Each row was made from one walk, in order. Every step used is in the known rows, and no mark comes twice. Write each row's walk.
Known rows:
tepi/lomase: [-1.40  0.49  1.59 -1.24 -1.09  0.53  0.06  1.04 -1.43  4.44  2.45  2.34
 -2.60  0.44  2.77 -0.87  0.24 -0.97  2.26  1.22]
zifu/magazo/rodi/lomase/fugimol/muvu: [-1.46  2.86 -1.44  4.01  0.07  4.24  2.69  1.13  3.15  0.44 -2.06  0.72
  0.56 -1.48 -1.20  4.97  1.53 -2.70 -0.05  0.55]
tepi/lomase/fugimol/magazo/rodi: [-1.64  0.46 -2.30 -3.46 -0.63  2.78  5.71  2.05 -1.96 -0.28 -3.47  2.20
  0.73 -1.76  2.09  3.07  0.99 -2.15 -1.71 -2.73]
zifu/magazo: [ 0.63  0.13 -0.18  1.22 -1.03  1.37  6.31 -1.27 -0.61 -0.10 -2.00 -2.09
 -1.76  1.72  0.30 -0.89 -3.05  0.00  1.90 -0.15]
fugimol/lomase/rodi/dimo: [-0.19 -5.88  0.39 -1.24 -1.13 -0.36  1.22  2.75 -1.48 -2.43  1.95 -0.88
  1.38  1.29 -0.70 -1.88  1.72  0.10 -2.35 -0.58]
fugimol/magazo: [-0.60 -1.10 -1.49 -0.15  0.65  2.04  3.92 -0.99 -0.18 -0.76 -1.24 -2.95
  0.53 -3.23  0.53 -0.13  0.95 -1.48 -2.43 -2.96]
lomase/fugimol/magazo/rodi/dimo/tepi: [ 0.41 -2.08 -0.06 -2.20 -1.23 -1.15  2.50  2.72 -2.39 -1.27  0.70 -1.17
  0.71  0.37 -0.61 -0.52  1.53 -2.55 -6.94  1.12]
zifu/muvu/tepi/lomase/fugimol/magazo: [-2.74  2.23  0.75  0.80 -0.97  0.80  3.30  0.71 -1.43  1.42 -3.07 -0.22
 -0.43 -2.67  0.65  0.88  2.26 -4.74 -0.52 -1.92]
zifu/muvu/tepi/lomase/rodi: [ 0.78 -2.42  2.52 -2.71 -2.09 -4.42  0.39  1.46 -4.76  3.19  1.69 -0.54
 -1.45  2.37  1.00  1.17  1.29  0.03  0.77  1.95]
muvu/tepi: [ 1.63  0.96  1.37 -1.44  1.47 -2.69 -2.15  0.14 -3.26  1.20 -1.14 -0.29
  1.70  1.40 -0.34 -0.21  2.78 -0.09  0.67 -0.29]
zifu/muvu/tepi/lomase/fugimol: [-2.68  4.02  3.04  0.23 -1.82 -1.17 -0.91  2.00 -1.62  2.57 -2.18  3.71
 -1.13  0.47  0.76  1.03  1.91 -3.64  2.17  1.06]
zifu/lomase/rodi: [ 0.46 -4.03  0.89 -2.56 -2.73 -1.77  2.10  1.53 -3.16 -1.48  1.65  0.24
 -1.41  0.62  3.04  2.87  2.55  0.68 -1.26  0.92]
magazo/rodi/dimo/tepi/lomase: [ 0.35 -1.67  1.91 -3.27 -1.73 -1.78  0.42  3.14 -4.06  4.52  5.10  1.06
 -2.36  2.91  1.73 -2.12  0.56 -1.85 -2.09  3.24]
zifu/dimo/tepi/lomase/rodi: [ 1.41 -4.63  2.84 -4.65 -3.92 -3.03  0.97  1.69 -5.09  3.81  3.59  0.24
 -3.62  2.89  1.70  0.31  2.02 -0.55 -2.97  3.87]
dimo/tepi/lomase/fugimol/magazo: [-2.85  0.79  1.26 -1.02 -1.86  1.81  3.20  0.83 -0.73  1.55 -1.72  0.15
 -1.40 -4.41  2.48  1.18  2.70 -4.31 -2.90 -0.07]
dimo/tepi/lomase/fugimol/muvu: [-0.96  2.72  1.03  3.78 -1.58  1.20 -3.30  2.19  3.38  1.24 -1.39  0.43
 -2.11 -3.44  1.12  2.55  4.49 -3.75 -1.72  4.45]
lomase/rodi/dimo/fugimol/muvu: [-0.89 -2.86 -0.36  2.39  0.78 -0.53 -3.11  2.38  2.92 -2.12  5.52 -5.43
 -0.28 -1.85  0.56  1.67  0.93 -0.78 -3.52  0.09]
fugimol/lomase/rodi/dimo/tepi: [ 1.80 -4.59  1.89 -2.17 -1.76 -2.96 -0.84  2.32 -3.22 -0.96  3.49 -2.13
  0.57  1.26 -1.34 -1.28  1.89 -0.97 -4.87  3.37]
muvu/tepi/lomase: [-0.19  1.17  2.73 -2.62  0.06 -1.79 -1.73  1.07 -4.12  5.68  1.56  2.06
 -1.00  1.58  2.81 -0.99  2.31 -1.02  2.83  1.07]
muvu/tepi/lomase/fugimol/magazo/rodi: [-0.86  1.12 -1.60 -4.28 -0.01  1.32  4.55  2.11 -3.78  0.32 -4.10  2.03
  1.67 -0.92  2.11  2.98  2.47 -2.02 -1.40 -2.90]
magazo/rodi/dimo: [ 0.10 -2.81 -2.12 -1.52  0.38 -0.18  3.08  2.45 -1.43 -1.56  1.93  0.27
  1.12  3.75 -0.79 -2.19 -0.22  0.17 -2.93 -1.74]

Write each row's walk:
[-2.19 -1.47  1.29 -0.70  1.30  1.80 -3.17  2.98 -0.98 -2.09  4.06 -0.73
  2.24 -0.63 -0.04 -0.56 -1.51 -1.92  1.51 -2.36]
rodi/dimo/fugimol/lomase
[-1.06  0.53 -3.16 -2.83 -0.15  2.46  5.68  1.57 -1.14 -2.62 -4.91  1.11
  2.06 -1.92  0.43  3.47  0.83 -1.52 -2.81 -3.31]
lomase/fugimol/magazo/rodi
[-0.82  1.94 -1.59 -2.32 -0.35  0.36  4.82  1.89 -3.69  0.37 -3.75  1.08
  1.27  0.10  0.20  2.87  0.73 -3.05 -0.75 -2.42]
zifu/muvu/tepi/lomase/fugimol/magazo/rodi
[-0.36 -1.55  3.02 -1.52 -1.97 -1.73 -0.88  2.08 -2.88  4.92  5.76  0.23
 -3.05  2.12  2.05 -3.23  0.84 -2.54 -1.67  3.84]
rodi/dimo/tepi/lomase
[-2.96  3.08  3.03 -1.63 -1.44 -0.29 -1.18  2.41 -1.49  2.83 -2.20  4.61
 -0.53 -0.52  2.79  1.25  3.57 -2.82  1.58  1.02]
muvu/tepi/lomase/fugimol
[ 1.73 -5.26  1.96 -2.15 -2.23 -4.32 -0.03  2.03 -2.92 -0.06  4.33 -2.92
 -0.64  1.71 -0.96 -1.56  1.72 -0.45 -6.40  3.70]
lomase/rodi/dimo/tepi
[ 1.22 -2.71  1.74 -2.33 -1.12 -2.79 -1.11  1.47 -3.00  2.76  1.19 -0.73
 -1.20  0.31  2.38  2.32  4.47  0.48 -0.39  2.46]
fugimol/muvu/tepi/lomase/rodi
[-2.50 -3.70  1.39 -1.90  0.01 -2.14  2.44  1.57 -3.35  0.90  5.93 -5.88
 -0.53 -0.63  1.12 -0.52 -0.61 -2.85 -2.79 -3.53]
zifu/muvu/tepi/lomase/rodi/dimo/fugimol/magazo
[ 0.17 -4.80  1.29 -0.50 -0.80 -2.45  0.24  2.64 -1.64  1.36  3.85 -2.02
 -0.95  2.16  1.42 -2.07  4.47 -0.50 -3.06  1.19]
fugimol/muvu/tepi/lomase/rodi/dimo
[-1.20  0.45 -3.04 -2.82 -0.71  2.51  6.21  2.06 -2.24 -2.99 -4.01  1.97
  1.22 -1.51  2.50  3.94  1.69 -2.06 -2.32 -3.35]
zifu/lomase/fugimol/magazo/rodi
[ 0.11 -2.73  2.26 -3.27 -0.72 -3.17 -2.41  2.40 -3.08  2.77  3.93 -1.95
 -1.13 -0.49  3.20  3.26  2.82  0.11 -0.24  1.56]
dimo/fugimol/muvu/tepi/lomase/rodi
[-1.19 -5.83  1.33 -2.16 -2.08 -1.84  2.22  2.77 -1.85  1.08  5.12 -0.49
 -1.71  2.61  1.73 -2.72  1.50  0.20 -2.64  0.49]
tepi/lomase/rodi/dimo
[-4.57  2.14  1.69  0.33 -0.69  2.60  1.10  1.48  0.89  2.21  0.76  4.27
  1.45 -0.92 -0.70  3.70  1.14 -2.74  0.60 -0.33]
rodi/lomase/fugimol
[-3.59 -5.13  0.76 -3.20 -0.34  0.19  3.36  1.84 -1.79  0.29  6.44 -4.60
 -0.81 -2.47  3.34 -0.31 -0.63 -1.82 -3.67 -3.52]
tepi/lomase/rodi/dimo/fugimol/magazo
[ 1.01 -1.74  1.18 -0.05  1.87 -3.50 -4.38  1.94 -1.21 -0.78  2.99 -4.71
  1.63 -0.11  0.43  1.22  3.74 -0.79 -2.30 -0.10]
lomase/rodi/dimo/fugimol/muvu/tepi
[-0.17 -3.57 -3.03 -1.51  0.79  0.85  5.73  1.94 -1.47 -2.05  1.07 -1.61
  1.43  1.73 -0.19 -2.03  0.49 -1.19 -4.54 -3.65]
fugimol/magazo/rodi/dimo
[-2.64  0.80  2.13 -2.30 -2.96 -0.32  0.67  4.15 -1.48  1.91  0.49  4.11
 -1.35  0.67  1.90  0.68  2.02 -3.18 -2.39  2.49]
magazo/rodi/dimo/tepi/lomase/fugimol
[-0.50 -5.35  1.90 -2.90 -1.35 -3.08  1.02  2.47 -3.66  1.79  4.49 -0.59
 -0.98  3.22  1.76 -2.73  3.20 -0.15 -2.41  0.42]
muvu/tepi/lomase/rodi/dimo
